What can hang from each mark:
nivorik: zirus
bukog: zirus
luged: bapeso
nomezu: zirus
bapeso: bukog
sede: nekiv nivorik
dimi: zirus
nekiv: gamipif zirus
gamipif: bukog dimi luged nivorik
zirus: luged nivorik nomezu

Each row was made from one small tree. The marks that hang from a mark follow it in brackets, in alphabetical order. Every link used is in the known rows. Write each row's tree.
Known rows:
dimi(zirus(luged nivorik nomezu)): [ 2.624  0.870 -0.764 -6.570  2.588 -1.444  0.404  0.106  0.171 -0.490
 -0.992 -0.077 -1.033 -0.246 -3.186 -2.243 -4.290 -0.680 -1.181 -3.126
  1.570 -2.359]
nekiv(gamipif zirus(luged(bapeso) nivorik nomezu)): [ 1.518 -0.188 -0.468 -7.288  3.918 -0.725  0.884 -0.597  0.177 -2.025
  0.773 -1.148  0.186 -3.117 -4.661 -1.204 -5.955 -0.746  0.607 -1.720
  1.006 -1.802]
nivorik(zirus(luged(bapeso))): [ 1.387 -0.272 -1.479 -3.117  1.536 -2.818 -0.519  0.971  0.155  0.957
  0.561  0.707 -1.626 -0.673 -3.405 -0.362 -2.419 -1.744  1.300 -1.778
  1.961 -1.560]
luged(bapeso(bukog(zirus(nivorik nomezu)))): [ 1.519  0.826  1.058 -4.567  2.368 -2.210  1.287  0.686  0.988 -0.065
  0.354  0.219 -0.278 -0.453 -3.616 -0.840 -3.330 -3.685  1.026 -1.631
  2.714 -0.091]
nivorik(zirus(luged(bapeso(bukog)) nomezu)): [ 2.180  0.544 -1.235 -5.248  2.123 -2.299  0.152  0.676  0.563  0.119
 -0.215  0.689 -1.911 -0.621 -3.375 -0.980 -2.491 -2.973  0.470 -2.693
  2.474 -1.535]
nomezu(zirus): [ 0.071  0.518 -0.397 -2.297  1.770 -2.042 -2.365  0.353 -0.658  0.707
  1.218  1.058 -1.681  0.526 -4.198 -1.444 -0.557 -3.358  0.812 -0.558
  1.257 -0.307]
gamipif(bukog(zirus(nivorik))): [ 2.225 -0.018  0.719 -4.436  0.094 -2.557 -0.816  1.366 -0.628  0.790
 -0.477 -0.105  0.131 -1.156 -2.320 -1.300 -2.459 -0.616  1.507 -0.054
  1.258  1.729]
luged(bapeso(bukog(zirus(nivorik)))): [ 1.087  0.520  0.846 -3.510  2.040 -2.471  1.009  0.831  0.853  0.401
  0.719  0.142 -0.144 -0.485 -3.777 -0.565 -2.994 -3.275  1.502 -1.351
  2.544  0.073]
bukog(zirus(luged(bapeso) nivorik nomezu)): [ 3.506  0.378  1.495 -7.347  2.832 -1.602  0.520  1.161  0.238 -0.773
  0.388  0.559 -0.437 -1.229 -3.741 -1.270 -4.823 -1.554 -1.327 -1.946
  2.059  0.365]
gamipif(nivorik): [-0.587  0.768 -0.999 -2.472  1.829 -1.887 -2.230  2.126 -1.431 -0.617
  0.440 -1.818 -1.394  1.278 -2.229 -1.297 -2.649 -0.324  0.708 -0.681
  1.594  0.113]
gamipif(dimi): [-0.785 -0.055 -2.126 -1.853  2.440 -2.008 -0.668  1.650 -1.231  0.519
 -1.551 -1.109 -0.519  0.945 -2.726 -0.427 -1.761 -1.283  0.593  0.233
  1.563  1.004]
bukog(zirus(luged nomezu)): [ 2.331  1.712  0.101 -5.807  3.062 -2.663 -0.229  1.664 -0.165 -0.027
 -0.343  1.025 -1.184 -0.078 -3.496 -1.318 -3.315 -2.416 -1.070 -1.142
  1.707  0.446]
sede(nekiv(gamipif)): [-0.615  1.585 -3.346 -1.326  2.335 -0.079 -0.282  1.478 -1.104  0.248
 -0.440 -0.236  0.969  1.137 -4.466 -0.823 -0.583 -3.225  2.477 -1.063
  1.066  0.239]
sede(nekiv(gamipif(bukog)) nivorik(zirus(luged))): [ 1.501 -0.504 -4.648 -3.239  1.132 -0.105 -1.840  1.314 -1.425 -1.027
 -0.423 -2.115  0.863 -0.554 -4.451 -1.701  2.152 -1.942  2.929 -2.195
  0.381  1.643]
nivorik(zirus(luged)): [ 0.936  0.154 -2.298 -2.957  1.648 -2.831 -1.253  0.989 -0.517  1.266
  0.154  0.780 -2.151 -0.429 -3.374 -0.614 -1.739 -1.585  1.062 -1.746
  1.651 -1.332]
gamipif(bukog dimi luged nivorik(zirus)): [ 2.843 -0.638 -2.559 -3.086 -1.761 -0.871 -1.701  4.128 -1.492 -1.439
 -1.272 -3.108  1.244 -0.619 -1.468 -1.303 -3.059  1.200  2.231  1.081
  0.683  5.092]
sede(nekiv nivorik(zirus(luged(bapeso)))): [ 1.584 -0.798 -3.613 -2.805  1.875 -0.454 -1.196  0.939 -1.090 -0.920
 -0.525 -1.077 -1.199  0.584 -4.391 -1.586  0.664 -2.737  1.868 -3.082
  1.035  1.155]
nekiv(gamipif(dimi luged(bapeso) nivorik) zirus(nomezu)): [ 1.211  0.746 -2.018 -5.933  3.197 -0.436  0.675  1.795 -0.500 -3.255
  0.081 -2.665  1.012 -1.966 -3.356 -1.344 -6.667 -1.451  1.395  0.556
  0.439  1.175]
luged(bapeso(bukog)): [-0.085  0.743  0.148 -1.874  2.015 -2.533  1.054  0.432  0.913  0.367
  0.040 -0.234 -0.315  0.408 -3.655 -0.365 -2.154 -3.418  2.128 -1.229
  2.726 -0.577]
dimi(zirus(luged(bapeso) nivorik nomezu)): [ 3.100  0.408  0.016 -6.764  2.486 -1.426  1.104  0.088  0.834 -0.831
 -0.550 -0.109 -0.534 -0.491 -3.209 -2.004 -5.043 -0.846 -0.891 -3.164
  1.895 -2.614]
sede(nekiv(gamipif(luged(bapeso) nivorik) zirus(nomezu))): [ 1.209  1.513 -2.531 -3.855  2.599  0.713  0.709  1.634 -0.680 -2.116
 -0.226 -0.860  0.489 -0.010 -4.313 -1.564 -4.541 -3.038  2.250 -1.238
  0.537  1.150]
gamipif(bukog dimi nivorik(zirus(luged))): [ 1.998 -1.952 -2.014 -4.239 -0.912 -1.903 -3.112  4.044 -1.324 -0.410
 -0.602 -3.401  0.458 -0.535 -1.473 -1.116 -1.628  2.653  1.066 -0.042
  1.107  2.885]
sede(nekiv): [-0.241  1.172 -2.395 -0.953  2.073 -0.489 -0.184  1.298 -1.113  0.587
 -1.189  0.453 -0.779  2.032 -3.953 -0.988 -1.165 -3.173  1.758 -1.612
  1.340  0.692]

Write each row's tree:
[ 1.891  0.703  0.457 -3.762  2.329 -3.231 -0.149  1.942  0.303  0.592
  0.788  0.855 -0.325 -0.366 -3.815 -0.521 -3.486 -1.706  0.195 -0.559
  1.709  0.490] : bukog(zirus(luged(bapeso)))
[ 1.805 -1.000  0.753 -3.782  1.310 -0.958 -1.672  0.124  0.221 -0.202
  1.934  0.184 -0.411 -0.829 -5.544 -1.279 -1.114 -1.404  0.112 -2.160
  1.789  0.188] : nomezu(zirus(luged(bapeso(bukog)) nivorik))
[ 1.033  1.281 -0.637 -3.762  2.121 -2.494 -0.553  1.240 -0.164  1.009
  0.121  0.100 -0.753 -0.565 -4.579 -1.042 -1.138 -2.166  0.456 -1.952
  1.939  1.212] : bapeso(bukog(zirus(luged nivorik)))
[-0.103  0.538 -2.370 -6.503  3.976 -1.222 -0.982  1.663 -1.216 -2.076
  0.169 -2.607 -0.324 -1.616 -2.903 -1.547 -4.935 -0.975  0.649  0.036
  0.393 -0.283] : nekiv(gamipif(dimi nivorik) zirus(nomezu))
[ 1.500 -0.260 -5.253 -4.645  2.730  0.564 -1.381  1.526 -1.592 -1.815
 -0.983 -2.264  0.396 -0.119 -4.539 -1.796  1.368 -2.819  1.346 -2.547
  0.676  1.527] : sede(nekiv(gamipif(dimi)) nivorik(zirus(luged nomezu)))
[ 2.942  0.382 -1.310 -2.666 -0.688 -1.719  0.292  3.126 -0.796 -0.349
 -2.281 -1.059  2.110 -0.700 -2.497 -0.872 -3.157 -0.748  1.939  2.069
  0.652  5.737] : gamipif(bukog(zirus) dimi luged)
[ 1.694  1.114 -5.027 -4.015  2.358  0.818 -0.573  0.889 -1.574 -2.086
 -0.910 -1.384  0.150 -0.046 -4.382 -2.110  0.558 -4.565  2.419 -2.207
  0.538  1.682] : sede(nekiv(gamipif(luged)) nivorik(zirus(nomezu)))
[ 0.732  0.977  0.582 -2.826  2.099 -2.989  0.969  1.053  1.001  0.620
  0.541  0.353 -0.254 -0.052 -3.673 -0.469 -2.669 -3.749  1.784 -0.969
  2.529 -0.041] : luged(bapeso(bukog(zirus)))
[ 1.627  0.205 -0.973 -5.081  1.725 -1.727 -1.790  2.277 -0.575 -1.108
  0.791 -1.360 -1.742  0.187 -2.304 -1.410 -3.341 -0.512  0.055 -1.941
  1.982 -0.710] : gamipif(nivorik(zirus(luged(bapeso) nomezu)))
[ 1.776  0.269 -1.224 -4.392  1.948 -2.011 -0.235  0.387 -0.061  0.453
 -0.240 -0.164 -0.742 -0.328 -3.495 -1.688 -3.663  0.131 -0.142 -2.514
  1.216 -2.107] : dimi(zirus(luged nivorik))
[ 1.909 -1.289  0.911 -3.893  1.377 -0.878 -1.769  0.097  0.026 -0.353
  1.999  0.299 -0.460 -0.791 -5.247 -1.243 -1.823 -0.998 -0.056 -1.885
  1.649 -0.070] : nomezu(zirus(luged(bapeso) nivorik))
[ 2.961 -0.587  1.330 -7.006  2.743  0.078  1.192 -0.298  0.459 -2.114
 -0.580 -0.836 -0.174 -0.850 -4.036 -1.262 -4.758 -0.146 -1.457 -3.286
  2.804 -0.762] : zirus(luged(bapeso) nivorik nomezu)
[ 2.766  1.268  0.894 -5.995  2.969 -2.645  0.457  1.652  0.510 -0.353
  0.091  0.946 -0.619 -0.310 -3.506 -1.077 -4.090 -2.538 -0.814 -1.174
  2.067  0.231] : bukog(zirus(luged(bapeso) nomezu))
[ 0.376  1.558 -3.439 -3.281  2.212  0.309 -0.990  2.234 -1.278 -0.591
 -0.012 -0.798  0.403  0.898 -3.804 -1.363 -1.240 -2.923  1.841 -1.668
  1.108  0.198] : sede(nekiv(gamipif(nivorik(zirus(nomezu)))))
[-0.106  1.447 -2.531 -3.344  2.637 -1.301 -0.587  1.255 -1.117 -1.807
  1.021 -1.777  0.086 -1.802 -3.787 -1.266 -5.394 -1.132  2.624  0.609
 -0.116  0.507] : nekiv(gamipif(luged nivorik) zirus)
[ 1.270 -0.518 -4.136 -2.656  1.956 -0.480 -1.675  0.959 -1.551 -0.673
 -0.795 -1.047 -1.566  0.724 -4.360 -1.740  1.190 -2.633  1.674 -3.054
  0.811  1.281] : sede(nekiv nivorik(zirus(luged)))
[ 1.752  1.013  0.257 -4.935  2.853 -1.504  1.209  0.393  1.116 -1.331
 -1.150 -0.454 -0.404  0.416 -4.169 -1.022 -2.663 -2.165 -0.434 -2.597
  2.963 -0.529] : zirus(luged(bapeso(bukog)) nomezu)
[ 0.117  0.512 -2.729 -3.196  2.862  0.188 -0.007  0.596 -1.228 -0.229
 -0.012 -0.246 -0.086 -0.599 -4.771 -1.196 -3.161 -2.371  2.234 -1.650
  0.355  0.001] : sede(nekiv(gamipif zirus(nivorik)))
[ 0.763  0.946 -2.116 -4.836  0.819 -1.499 -1.966  2.162 -0.939 -0.757
  0.661 -2.220  1.258 -1.237 -2.256 -1.390 -1.346 -0.730  2.314 -0.030
  1.142 -0.227] : nekiv(gamipif(bukog nivorik(zirus(nomezu))))
[-0.976  0.788 -2.083 -4.101  3.277 -2.109 -1.487  1.106 -1.151 -0.953
  1.495 -1.819 -0.649 -1.652 -3.388 -1.226 -4.397 -0.826  2.089  0.082
  0.168 -1.204] : nekiv(gamipif(nivorik) zirus)
[-0.151  1.383 -1.671 -6.281  3.937 -1.524 -0.881  0.829 -0.936 -1.914
  0.765 -1.720 -1.007 -1.595 -3.083 -1.792 -5.080 -1.711  1.091 -0.495
  0.515 -1.437] : nekiv(gamipif(nivorik) zirus(nomezu))
[ 1.955 -0.544 -1.336 -5.499  2.501 -1.307  0.499  1.386 -0.077 -0.550
 -1.462 -1.304  0.143 -0.048 -2.911 -1.278 -3.913 -0.287 -0.903 -1.583
  1.681 -0.349] : gamipif(dimi(zirus(luged(bapeso) nivorik nomezu)))
